Each row was made from one path, in order. Every step used is in the known rows, and no mark comes twice. Write each row's path.
Known rows
sekimi -> beror: [  3  12  10  -2   1  12  -8 -13 -18 -28   2   0  -5  11  -6   2  -4  -6
  12  -2  -1  -2  -5 -14   1 -17  -6  22  -4 -14  -4 -11  -1   1   4  -7
 -18  -7  -3  -5   5  -5 -13  -1 -10   5  -9  -5   9  14 -17  -2  26 -28
  -5  13   0  16 -24]
repup -> zavaf -> sekimi -> beror -> vali -> ruruv: [  1  -3  15  -4 -23  -6 -22 -10 -25  -5   4  -4   0   8   9  10 -20 -23
  16   2 -13 -12 -17 -16  -5  -9   2  21  12 -11   9 -15 -21 -22  24  -5
  -7  -7  13   3   4  11  -7   0 -16  -1 -12   6   2  11 -19 -10  32 -16
  -7  -1  -1  14  -8]
vali -> ruruv: [  2  -6  -2  -5 -11   3   6   1 -20 -14   1   0   6   5   4  -4 -11  -9
  14   4  -1  12  -4  -6  -9  -7   0   8   1 -11   6  -3 -12   0  17 -10
  -9 -26  10   9  17   4  -7   1  -9  23  -7  -4  -1  11  -2  -5   6  -5
  -6   4   1   2 -15]
sekimi -> ruruv -> vali -> zavaf -> repup -> beror: [ 11   4   1 -11  -6  -9 -13  -8  -4 -17   8   1  -9   8   8   8 -15 -13
   7  -6  -4   5 -18   6  -4  -8   1  14  -4 -17  15 -19  -8  -5  14 -15
  -1 -21   3   1  20 -11 -12 -11  -8   6  -6   4  -3   1 -10  -3  21 -20
 -14  -1  -1  -7 -13]
beror -> sekimi -> ruruv -> vali: [ -6  11   7  -4  -9  -9 -13  -8  -9  -7   2 -11   2   4  -5   6  -7 -12
   3  -8  -4   2 -16   5   4 -12 -15  21  14 -13   7  -5 -16 -20  -3 -14
  -3 -26   6 -16  11  -2 -19 -24  -4  11  -6  -3  -1   1   2   8  20 -15
 -15   4   3  -1  -7]
vali -> zavaf -> repup: [ 17   4   0 -17 -12   4   3 -17  -3 -19  19  -2  -9  11   1   7 -13 -21
   1 -16   3  10 -10  -2  -9 -13   2   6 -13  -4   7 -10  -9   7  18 -14
 -16  -8  -4   6  24 -14  -2  -3 -20  19  -6   4  15   7  -7 -10  17 -13
 -13  11   7   0 -10]
beror -> vali -> zavaf: [ -3   5  11 -17 -13   1  -6 -12  -9  -9  18   0   7  14  10   4 -18 -15
   6  -6   4  19 -17  -7 -10  -9   9  14   9 -10   7  -7 -15  -1  15  -9
  -8  -4   3   0  15 -11 -19  10  -9   0  -3   2   4   1 -11   1  23 -18
  -9  12  10   8  -8]
sekimi -> ruruv -> vali -> zavaf -> repup: [ 12  11  -1 -16  -6  -5  -7 -13   3 -17  10  -2 -10  10   9   3 -18 -15
   6  -9   0   7 -19   9  -6  -7  -1  10  -4 -12  13 -12  -8  -5  13 -21
  -2 -20   0  -2  26 -14 -12 -16  -9   8  -4   2  -2   2  -9  -3  16 -17
 -16   2   1 -11 -13]
ruruv -> sekimi: [  5  -2  -5   5   1   2  -4 -13 -11 -14  -2 -12   4   8  -2   4   3 -10
   5  -3   2   2 -16 -11  10 -22  -9   9  -2  -6   0  -3  -7   1   0  -8
 -19 -10  -6  -5   8   5   0   3  -2  17  -5  -5  -1   6  -1   1  11  -6
  -8  17  12   4  -4]
beror -> sekimi -> ruruv -> vali -> zavaf -> repup: [  2  11   5 -10 -13 -11 -13 -13  -4 -11  11 -10  -5   9  -2  10 -13 -18
   4 -15 -10   3 -17   9   0 -10  -8  15   7 -12  14  -5 -15 -17   3 -16
  -2 -22   6 -10  16  -8 -18 -26  -7  16  -5  -2   3   0   0   4  23 -15
 -19   4   2  -3  -6]
repup -> ruruv -> sekimi -> beror -> vali -> zavaf: [ -5  -4   7 -11 -14   9 -17 -17 -12 -16  -4  -2   9  13   2   6  -3   0
   9  -7 -13   1 -22 -14   2 -11   9   7   3  -8   9 -19   7 -10  16  -3
  -2  -9   8   6  12  10  -9   5   4   9  -7 -12  -3   0 -11   8  26 -15
 -17  19   2  13 -23]
sekimi -> ruruv -> vali: [  1  12   0 -10  -2  -4  -7  -4  -3 -16   0  -2  -3   7   6  -2 -11  -7
   8  -1   6   6 -17   6  -3  -9  -7  16   4 -11   7 -12 -10  -7   7 -18
  -2 -25  -1  -6  18 -10 -18 -14  -4   3  -6   3  -6   1 -11   1  16 -14
 -14   2  -1  -9  -9]
sekimi -> ruruv -> vali -> zavaf: [  6   8  -1 -11  -7  -2  -9  -8   1 -14   6   3  -6   7  11   2 -13 -10
   7  -3   4  10 -24   3  -6  -8   3  15  -3 -14  10 -14  -6  -3  12 -17
  -1 -24   1  -5  21 -12 -15 -12  -8   3  -7   3  -3   2 -12   3  20 -16
 -16   2   0  -7 -15]
beror -> sekimi: [ -7   8   9  -2 -11  -3  -4 -12 -16  -9   5 -13   4   3 -10   7  -7 -17
  -1  -9  -3   3 -11  -4   1 -15 -13  22   8  -8  -1   3 -17 -11  -3  -6
 -15 -16   3 -12   9   2 -13  -9  -9  17  -9  -1   6   8   1   5  23  -9
 -11  12   8  10  -6]
ruruv -> sekimi -> beror -> vali -> zavaf: [  3   6   5   0  -7   8 -17 -18 -15 -20   5  -6   3  15  -1   5  -3  -6
  16  -5  -7   2 -19 -15   8 -20   2  14   5 -15   4 -11  -8  -8   1  -2
 -15   0  -5  -8   1   0 -14   5   0   7  -6 -12   4   3  -7   3  26 -25
  -7  17   8  15 -16]
zavaf -> repup -> beror: [ 15   0  10  -8   0 -10   0 -12 -18 -20  13  -6  -8  13  -5   7 -11 -20
   8 -12  -5  -2  -3   1   3 -14 -10  16  -6 -10   6 -13 -12   0  14 -10
 -16 -11   4  17  14  -5   4   3 -15  18  -6   3   4   4  -7 -10  17 -21
  -8   9   9   4  -5]
zavaf -> repup -> beror -> sekimi: [ 10   5  13  -4  -2 -13  -6 -13 -20 -14  10 -13  -4   9 -12   9  -9 -23
   4 -16 -14  -3  -3   3   4 -16 -13  20   2 -11   8  -7 -15  -8   5  -8
 -13 -13   6  11  11  -5   4  -4 -14  23  -6   0   5   4   1  -5  22 -21
  -7  11   8   8  -1]
vali -> ruruv -> sekimi -> beror: [  5  -6  -4   5  -8   6  -6  -7 -23 -21  -6  -5   4   8  -2   0  -3  -2
  22   3 -11  -3  -8 -14   4 -11   1   8   1 -15   9  -8  -8  -9   5  -6
 -14 -19   6   3   9   7  -9   0   0  27  -9 -17  -1  10   3  -5   9 -14
  -3  10  -3  11 -20]
zavaf -> vali -> ruruv: [  2  -9   4 -13  -7   1   5  -2 -13 -21  14   2  12  -2   8  -7 -10 -18
  19   3  -2  12  -6  -2 -13  -1  -6   9  11 -18   7  -5 -16  -8  19  -3
  -3 -25   8  12  19  -8 -20   7 -14  11 -10   4   0  10  -2 -16   2   0
 -12   5  -5  -5 -13]
repup -> zavaf -> vali -> ruruv: [  3  -9   9  -5 -17  -6  -4  -5 -16  -4   8  -4  12  -8  19   4  -9 -24
  15   4   1   3 -18  -4 -15  -4   4  14  10  -8  11 -11 -18 -10  26  -3
  -1 -22   5  15  16   0  -6  12 -16  -4 -12  14   2  11 -12 -13  18   0
 -20  -3  -4  -7  -4]
sekimi -> beror -> vali -> zavaf -> repup: [  8  16  17 -18  -8   4 -11 -18 -14 -24  17  -2  -2  20   2   5 -18 -11
  16 -10  -8   6  -9 -11  -5 -11   4  18   2 -14   8 -12  -9  -4  12  -6
 -11   1   2   2   8 -13 -18   2 -11   2  -6  -4   9   5 -16  -5  31 -35
  -7  15   4  15 -21]
sekimi -> ruruv: [  1  12  -4 -10  -9   0   0  -3 -12 -16  -3  -3  -6   8   0   0  -8 -10
   6   5   6   0 -12   5  -6  -8  -7  15  -3  -6   3 -10 -10  -9   9 -18
  -5 -23   4  -4  20  -4 -12 -13 -14  10  -8  -2   3  11  -3   4  20  -9
 -12   8   9   1 -15]
beror -> vali -> ruruv: [ -7   2   9 -12  -9  -4  -1  -1 -22  -7   9  -2  17  14   9  -7 -17  -9
  16   2  -4  17  -9  -3  -8  -7   1  10  18 -12  12  -4 -18  -7  15 -10
  -1 -18  14  10  13  -1 -18   7  -5  11  -7  -6  -6   5  -6  -3  12 -13
  -6   5   3   4  -5]

Which path is each row?
[ -1 -12   9 -16 -12   4 -16 -14  -1  -9   2   3   2   6  10   5 -14 -10
   0 -15  -5   8 -20  -7  -4  -5   7  10  -1 -10  12 -16   2  -9  25 -12
   0 -14  13   4  21   6 -11  -1  -6   6  -7   3 -10  -2 -17  -1  17  -9
 -18  10  -9  -1 -18] | repup -> ruruv -> vali -> zavaf -> sekimi
[  2  -4  12 -11 -15  -8 -23  -4 -21 -11   6   7   1  12   2   7 -21 -23
  10  -2  -9   2 -18  -9   0  -2   7  24   6 -23  12 -17 -17 -18  20  -2
  -2 -11  15   6   8   0 -13   5  -9   2  -6   6  -1  -3 -11   2  33 -26
  -1   5  14  13  -8] | repup -> beror -> vali -> zavaf -> sekimi -> ruruv
[ -7   1  12  -9  -7   8 -17 -15 -15 -14  -6  -7  12  15  -3   2   2   2
  12  -3 -13  -3 -16 -11   4 -14   2   9   7  -6   6 -15   4 -12  10  -6
  -3  -8   5   6   8  14  -8   3   4   8 -11 -17  -7   0  -8   7  25 -18
 -17  18   0  12 -18] | repup -> ruruv -> sekimi -> beror -> vali
[  5  -1   8  -8  -4   4  -9 -16   3 -14  10   0   1   3  13   8 -14 -11
   4 -14   8  20 -19  -8  -3 -12   4  16  -3 -14   5  -9  -8   7  13  -9
 -12 -13  -4  -9  19 -14 -15   2  -2   3  -4   9  -3   0 -19  -5  15 -15
 -11   4  -3  -6  -9] | ruruv -> vali -> zavaf
[  2  13  17 -21 -10   6 -12 -16 -13 -24  13   1   3  22   4   6 -16  -9
  16 -11 -11   6 -10  -8  -8  -8   6  14   6 -10   8 -19  -4  -9  19  -8
  -4   0   5  10  11  -7 -17   2 -12   2  -7  -9   5   3 -18  -1  32 -32
  -9  14   0  14 -27] | sekimi -> beror -> vali -> zavaf -> repup -> ruruv
[  1  10   8   1   2   3 -13 -15 -17 -20   0 -10   7  17  -3   2  -4  -5
  18  -4  -7  -1 -16 -18  13 -22  -5  14   8 -13   3  -7 -10  -8  -5  -5
 -14   0  -3  -5  -2   1 -14   5   2   6  -7 -13   1   3  -6   3  20 -25
  -4  18   8  16 -11] | ruruv -> sekimi -> beror -> vali
[ -2 -10  10   1  -6 -10 -17  -3 -30  -8   1   1  16  11   4   1 -13 -11
  20   2 -11   9 -13 -11   6 -12   5  20  10 -21  15  -9 -17 -10  13  -1
  -4 -16  13  14   3   8  -7  14   3  11  -2  -6  -8  -2  -2   3  19 -22
  -1   4   7  11  -3] | repup -> beror -> vali -> ruruv -> sekimi
[ 10  -1  13  -9  -4   7 -21 -17  -2 -21   9   4  -8   6   8   7 -19 -13
   6 -16  -2   3 -19 -14   0 -12   0  22  -2 -19   4 -13  -8  -7  12  -8
 -12  -4   0 -14  12 -11 -21  -2  -8   3  -8   7   0   3 -21 -10  18 -25
  -4   5  -8   5 -16] | ruruv -> vali -> zavaf -> sekimi -> beror
[ -6   1   4  -5 -10  -7  -5  -5 -22  -7   6  -5  19  16   7  -5 -12  -7
  19   1  -7  14 -14  -8  -2 -11  -1   7  16 -12  18  -1 -18  -9   8  -9
  -5 -15  11  10  10   4 -15   7   1  13  -6 -11  -6   1   0  -2   9 -11
  -4  12   5   6  -5] | beror -> vali -> ruruv -> sekimi
[ -3   9  15 -11  -7   6 -10  -5 -23 -23   5   2   8  18   0  -4 -15  -4
  27   3 -11   7  -5 -12  -5  -8   0  17  12 -19   8 -10 -11 -10  10  -7
  -7 -11   7   4   7  -4 -22   3  -5   5  -8 -11   1  10 -12  -2  23 -32
   0   9  -3  16 -21] | sekimi -> beror -> vali -> ruruv
[  0   1  16  -9 -10   4 -18  -7 -24 -21   6   1  -3  16  -6   1 -17 -16
  19  -5 -19  -8  -5 -18   2  -8  -4  24  11 -18   7 -11 -20 -25  14  -8
  -8  -5  15  -3   2   3 -21  -4 -11  14  -9  -2  -2   8  -9 -14  21 -22
   5  11   2  23 -19] | zavaf -> sekimi -> beror -> vali -> ruruv
[  3  -9  -7   5  -7  -1   1  -3 -20 -12  -2  -5   9   8   2   0  -2  -5
  15   3  -7   5 -10 -12   1 -13  -2   5   2 -12  11  -1 -10  -5   8  -9
 -10 -24   7   6  14   8  -1   1  -2  27  -7 -12  -3   8   4  -5   4  -3
  -7  10   3   3  -9] | vali -> ruruv -> sekimi
[ -6 -11  13  -6  -8  -9 -15  -1 -32  -7   4   3  12   9   6  -1 -15 -15
  20   5  -9  10  -9  -8  -2  -5   5  23  12 -22  11 -12 -17  -7  16  -4
  -5 -19  15  16   6   1 -11  13  -4   7  -4  -2  -9   2  -8   0  22 -22
   0   0   4  10  -4] | repup -> beror -> vali -> ruruv
[  6   8   3   5   2   8 -13 -16 -14 -25  -6 -12  -2  11  -6   4   3  -5
  12  -5  -7  -7 -15 -18  13 -24  -7  13  -4 -13   0  -8  -5  -3  -5  -4
 -20  -3  -7  -6  -1   3  -6   0  -1  15  -7 -11   3   8  -5   0  18 -20
  -3  20   8  14 -16] | ruruv -> sekimi -> beror
[  2   0   7  -3 -20 -12 -21  -9  -8  -3   3  -7  -6   0  11   8 -16 -23
   6  -2  -2 -11 -24  -8  -2  -9  -5  22   5  -7   7 -16 -21 -22  19 -13
  -4 -16   7  -5  12   6  -4  -9 -19  -2 -10  14  -4   8 -20  -5  26  -6
 -13  -3   3  -1  -1] | repup -> zavaf -> sekimi -> ruruv -> vali
[  3 -12   6   1 -19  -8  -7  -9 -15  -7   7  -6  12  -7  18   4  -4 -23
  15   6  -4   0 -20  -8  -9  -7   2  10  10 -10  10  -9 -20 -13  22  -2
  -4 -20   4  10  14   5  -3  14 -12   2 -11   8   2   6  -7 -11  16   1
 -21   0  -2  -4  -1] | repup -> zavaf -> vali -> ruruv -> sekimi
[  8  10   6  -7  -4  -1 -12 -23 -12 -24   9  -7   1  19  -1   5  -6 -10
  17 -12 -11  -2 -16 -12   8 -22   0   8   2 -12   8  -9  -9  -8   1  -5
 -16   1  -5   1   4  -4  -8   3  -2  14  -6 -13   8   2  -6  -2  23 -26
  -7  19   7  12 -13] | ruruv -> sekimi -> beror -> vali -> zavaf -> repup
[  1   3  18  -6 -17  -3 -23 -14 -19  -7   7  -8  -1   7   6  10 -16 -24
  10  -2  -7 -11 -21 -19  -1 -12   0  27  10  -9   2 -14 -22 -20  20  -6
  -9  -2   8  -3   2   8  -5   3 -19  -6  -8  10   3   8 -23  -6  35 -20
  -8   6   4  17  -7] | repup -> zavaf -> sekimi -> beror -> vali
[ -3  16  20 -12   0   8 -14 -11 -19 -23   7  -3   3  19  -3   1 -11  -4
  17  -3  -3   5  -8 -13  -1 -13  -5  21   9 -14  -1 -10  -7  -9   7  -6
 -13  -4   0  -2   2  -7 -22   3  -6  -1  -8  -7   3   7 -18  -1  26 -34
  -2  12   1  18 -19] | sekimi -> beror -> vali
[ -5   0  19  -6  -3  -7 -13  -7 -24  -9   5  -3  11  12   4   4 -13 -16
  11   0  -2  11 -12  -8   2 -11   1  23  10 -19   5 -12 -14  -3  12  -3
  -8 -12   8  11   4   0 -11  13  -4   0  -3   5  -5  -2 -15   4  28 -26
  -3   5   9  12  -2] | repup -> beror -> vali
[  8  -9   4  -5  -5   2  -6  -6 -14 -25   5  -2  12   1   2  -7  -6 -13
  25   2 -11   1  -9  -8  -3  -9  -5  10  11 -22   8  -8 -15 -13  12   0
  -6 -20   4   5  10  -2 -19   9  -3  12 -14  -4   2   8   1 -16   9  -8
  -9   8  -5   1 -18] | zavaf -> vali -> ruruv -> sekimi -> beror
[  5   2   8 -21 -14  -5  -4 -16  -5  -9  18  -5  10  19   8   4 -16 -14
   6 -17  -9  14 -20  -4  -6 -10   7   3   7  -3  18 -12  -9  -7  17 -11
  -2  -5   5  14  18  -3  -8   7  -7  10  -6  -6   2  -2  -6  -2  18 -15
 -16  16   8   6  -6] | beror -> vali -> zavaf -> repup -> ruruv -> sekimi
[ 14  -1   5  -9 -15  16 -16 -17 -11 -27   8   6 -13   6  -4   6 -16 -23
   3 -11  -6  -6 -10 -19  -2  -9   5  18 -10 -15  -2 -14  -7 -10  19  -4
 -16   1   3 -12  12  -3 -12  -6 -18  11  -8   5  11  10 -12  -9  28 -21
  -1  11   2  18 -24] | vali -> zavaf -> sekimi -> beror
[ 18  -2   6  -9 -15  -4  -8 -19 -13 -15  17  -3  -9   8  -3  12 -15 -25
   0 -19  -8   2 -11  -4  -3 -11   2  14  -7 -12   9 -10 -10  -3  15  -5
 -14 -12   7   6  20  -7   0  -3 -17  20  -6   4  10   2   0  -4  25 -21
 -10   9   6   8  -8] | vali -> zavaf -> repup -> beror -> sekimi
[ 10   2   1 -12  -5  -5   3 -19  -7 -16   6 -12   1  15  -5   4  -1  -8
   4 -14 -11  -6 -11   4   0 -18 -10   0  -4   4  12 -10  -2  -4  12 -19
  -9 -12   3  18  20   4   7  -3  -7  22 -10  -9  -1   4   1  -5  10  -7
 -20  19   4  -2 -10] | zavaf -> repup -> ruruv -> sekimi
[ 13  -1  -4 -13 -20   5  -9  -9  -7 -15   8   5 -14   5   1   6 -16 -25
   0  -8  -2  -3 -16  -8  -8  -4   5  13  -8 -10   3 -14 -15 -12  20 -14
  -5 -11   7  -7  17  -2 -12  -9 -20  13  -8   5   7   9  -6  -5  24  -6
  -9   8  10   8 -19] | vali -> zavaf -> sekimi -> ruruv
[  0   4   8 -19 -17  -2 -15 -11 -10 -12  14   2   2  15   6   3 -23 -22
   5  -8  -5   7 -19  -6 -10  -5   5  15  10 -11  12 -11 -22 -17  18 -10
   0  -7  11  -2  16  -3 -22  -4 -14   3  -5   5   1   1 -10  -3  26 -15
  -7  10  11  10  -9] | beror -> vali -> zavaf -> sekimi -> ruruv
[  8   4  13  -6  -4   9 -14 -11 -18 -25   4   0 -14  12 -12   4 -13 -17
   8  -6 -12 -16  -7 -17   4 -12 -14  26  -1 -14  -5 -10 -12 -16  11  -7
 -18  -1   6 -10   2   3 -13  -8 -16  13 -10   3   4  14 -11 -12  22 -20
   4  15   3  21 -23] | zavaf -> sekimi -> beror
[  6 -12   1  -6  -7  -3   2  -6 -11 -21   9  -5  14  -3   6  -5  -6 -15
  20   1  -8   5 -11  -4  -4  -8  -6   8   9 -20   9  -5 -18 -13  15  -3
  -5 -22   5  11  14  -1 -15  10  -7  17 -12  -2   0   6   4 -14   4   4
 -15   9  -2  -7 -10] | zavaf -> vali -> ruruv -> sekimi
[  3  -3  12 -10 -13  -4  -5 -14  -8  -7  12 -10   9  -8  18   7 -10 -26
   9   1   6   2 -21  -4  -9  -9   0  15   7  -7   2 -13 -18  -7  23  -4
  -9 -15  -1   8  15  -4  -4  11 -20 -11 -12  16   6   8 -18  -7  27  -3
 -23   0   1  -6  -2] | repup -> zavaf -> vali
[  9   6  14 -14   0 -15  -5 -15 -19 -17  16  -8   2  20  -4   6 -14 -19
  11 -12 -10   5  -6   5   2 -13  -9  15   4 -10  10 -11 -16  -4  13 -12
  -8  -6   5  21  13  -8  -1   5 -11  12  -5   2  -1   1  -7  -9  20 -26
  -7   8  10   6   1] | zavaf -> repup -> beror -> vali
